Each row was made from one path, in order. Every step used is in the known rows, and no mark comes twice. Write each row's path.
In the rows, zero is written as 128.
Known rows:
gurov > salunir > ropiz > rimafug > dovo: [130 109 114 104 100 139 114 186 143 102 153 138  69 174 117 163 129 151
  99 128 185 111  99 140 137 153 130]
finu > gurov > salunir > ropiz: [131 101 105  97  89 117 116 225 144 110 124 115 102 175 140 161 143 130
 107 115 177 125 110 114 127 109 146]
pivema > rimafug > ropiz > salunir > gurov: [134  68 104 108 104 125 121  89 135  92 125 151 180 112  80 146 102 137
 131 127 164 136  82 139 147 111 153]
pivema > rimafug > dovo > finu: [123  83 111 105 103 128 108 142 141 127 136 109 125 141  94 146  92 156
  97 156 173 129  81 124 138 126 155]
kibu > rimafug > dovo > finu > gurov > salunir > ropiz: [136  86  87  84  92 118 130 239 159 106 163 104  42 181 123 164 166 143
 105 133 162 111  99 134 133 137 140]
pivema > rimafug > dovo > finu > gurov: [130  85  99  94  99 108 113 145 148 127 132  90 125 156 102 144 120 149
 100 154 163 124  84 116 121 127 154]
zava > peka: [126 120 119 121 132 144 104 145 133 149 159 100 159 157 129 147  79 152
 101 116 187 146  72 130 123 133 157]
peka > finu > gurov > salunir > ropiz > rimafug > kibu: [135 124 109 130 104  67 115 171 134  73 118 115  58 170 127 186 165 138
 129 160 190 124  96 133 107 139 139]
kibu > rimafug: [131 117 124 138 123 142 114 112 151 133 162  93  99 163 109 154  82 151
 108 156 161 138  64 144 126 119 157]
peka > finu: [147 120 113 142 111 136 106 124 128 124 127  80 118 141 115 153 109 148
 115 147 191 139  66 125 135 126 155]
dovo > rimafug: [141 130 105 109 109 150 119 107 140 142 132  99 125 161 112 160  41 146
  96 147 174 128  74 120 127  96 148]
zava > peka > finu > gurov > salunir: [166 127 111 126 119 104 104 195 137 125 145  66 138 176 156 158 160 144
 119 120 202 125  79 119 108 140 149]
finu > gurov > salunir: [154 122 119 114 101 107 107 174 153 121 125  86 116 179 141 154 136 133
 102 136 173 123  84 119 105 122 150]
peka > finu > gurov > salunir > ropiz > rimafug > pivema: [156  98 126 112 100  71 112 202 132  90 145  99  66 167 127 186 162 141
 136 164 201 113  98 138 126 157 135]
peka > zava: [146 116 117 132 108 167  96 102 143 135 118 115 129 144 135 147 102 146
 102 128 174 136  85 113 121 102 154]
dovo > finu: [136 106 103 106 103 128 115 141 133 135 137 102 108 141 107 156  94 140
  99 150 180 148  77 124 128 139 159]
ropiz > salunir > gurov: [154 104  91 108 101 150 130 102 127 118 130 114 131 139 109 146 137 139
 119 127 173 143  79 132 146 134 148]
gurov > salunir > ropiz: [123  99 115 110  95 137 110 219 136 109 127 132 100 159 133 162 118 136
 104 116 188 132 106 124 147 108 146]
ropiz > salunir: [153 121 110 110 101 143 113 107 132 126 112 101 114 151 102 145 117 144
 104 131 159 149  73 120 138 130 149]
ropiz > rimafug > dovo: [137 130 120 122 119 146 109  91 145 129 159 106  95 165  97 149  92 160
  94 152 173 120  63 144 117 166 141]
gurov > salunir > ropiz > rimafug: [129 110 120 109 100 123 118 181 133 104 145 142  85 170 123 174 118 141
 107 135 189 127 105 137 129 145 140]
pivema > rimafug: [117  96 131 130 111 125 103 112 136 128 123 110 156 146 107 150  72 151
 107 151 173 140  81 122 133  95 163]
gurov > salunir > ropiz > rimafug > dovo > finu > peka: [145  94  96 114  96 123 129 173 118 117 157 118  59 163 123 167 130 143
 104 131 196 109 117 146 129 161 121]
kibu > rimafug > ropiz > salunir > gurov: [146  90  95 115 114 142 135  88 149  96 160 137 119 127  82 151 112 138
 133 131 152 133  64 160 141 134 148]
zava > peka > finu > gurov: [151 126 101 127 126 117 110 150 130 138 150  59 150 163 135 150 134 149
 118 122 192 137  68 121 112 140 156]

Write each row's path:
[133 103 148 135 128 116 105 123 154 130 170  88  86 152 107 165  76 154
 120 180 168 132  61 155 135 121 153]
kibu > rimafug > pivema
[143 122 111 139 131 139 103 145 123 139 153  80 149 148 128 152 107 156
 116 123 203 144  70 130 131 139 155]
zava > peka > finu
[138 111 104  92  97 119 118 196 150 103 148 119  69 189 125 161 156 145
 102 127 174 104 100 132 117 155 130]
finu > gurov > salunir > ropiz > rimafug > dovo
[124  65  96  78  80 102 118 240 146 101 127 120  98 165 120 159 154 142
 105 132 174 114 119 113 141 114 145]
pivema > rimafug > dovo > finu > gurov > salunir > ropiz
[137 106 102 112 116 144 120 134 154 133 174  91  66 157  97 151 105 156
 100 159 162 128  62 145 133 148 150]
kibu > rimafug > dovo > finu
[147 109 111 107 103 135 109 108 143 104 117 130 133 129  80 146  94 136
 111 120 154 142  63 132 135 131 145]
rimafug > ropiz > salunir
[116  95 127 126 114 143 100 122 147 128 131 108 145 149 102 138  80 161
  99 145 169 123  76 124 139 103 152]
pivema > rimafug > dovo
[124 107 125 133 124 136 110 114 161 113 167 121 116 141  87 155  57 143
 114 146 155 131  55 154 123 119 155]
kibu > rimafug > ropiz
[109  84 133 128 113 120  98 112 148 108 129 138 175 123  85 149  48 143
 112 142 167 134  75 133 130  99 161]
pivema > rimafug > ropiz
[114 142 132 143 128  97 105  73 140 110 133 123  95 155 102 167  76 149
 106 179 171 140  64 143 101 142 149]
ropiz > rimafug > kibu
[134  86 124 111 102 119 106 101 142  98 105 139 161 124  72 146  82 142
 117 133 151 140  74 126 140 106 152]
pivema > rimafug > ropiz > salunir
[145 101  92  76  86  89 132 205 133 103 145 123  66 174 123 180 155 130
 108 144 182 127 111 128 111 163 144]
dovo > finu > gurov > salunir > ropiz > rimafug
[148 107 115 118 114 135 118  96 156 102 144 121 103 140  75 151  93 142
 120 135 139 138  55 148 133 130 147]
kibu > rimafug > ropiz > salunir
[159 121  95  90  99 144 122  96 144 110 116 127 131 138  77 156  53 136
 107 126 151 128  65 126 138 110 136]
dovo > rimafug > ropiz > salunir
[121 140 113 126 117 119 112  93 145 121 114 112 111 155 111 167  35 146
  99 166 171 133  71 127 119  82 146]
dovo > rimafug > kibu
[147  92  92 103 105 144 125 102 138  97 135 143 147 116  88 144 113 131
 125 115 167 137  70 144 143 136 146]
rimafug > ropiz > salunir > gurov
[136  88  83  72  83 118 120 252 147 108 136 112  71 169 128 158 168 136
  97 120 178 116 109 117 136 139 139]
rimafug > dovo > finu > gurov > salunir > ropiz
[167 122 101  89  98  96 119 160 152 114 155  93  67 185 120 163 158 143
  95 158 174 107  78 132  96 188 135]
ropiz > rimafug > dovo > finu > gurov > salunir
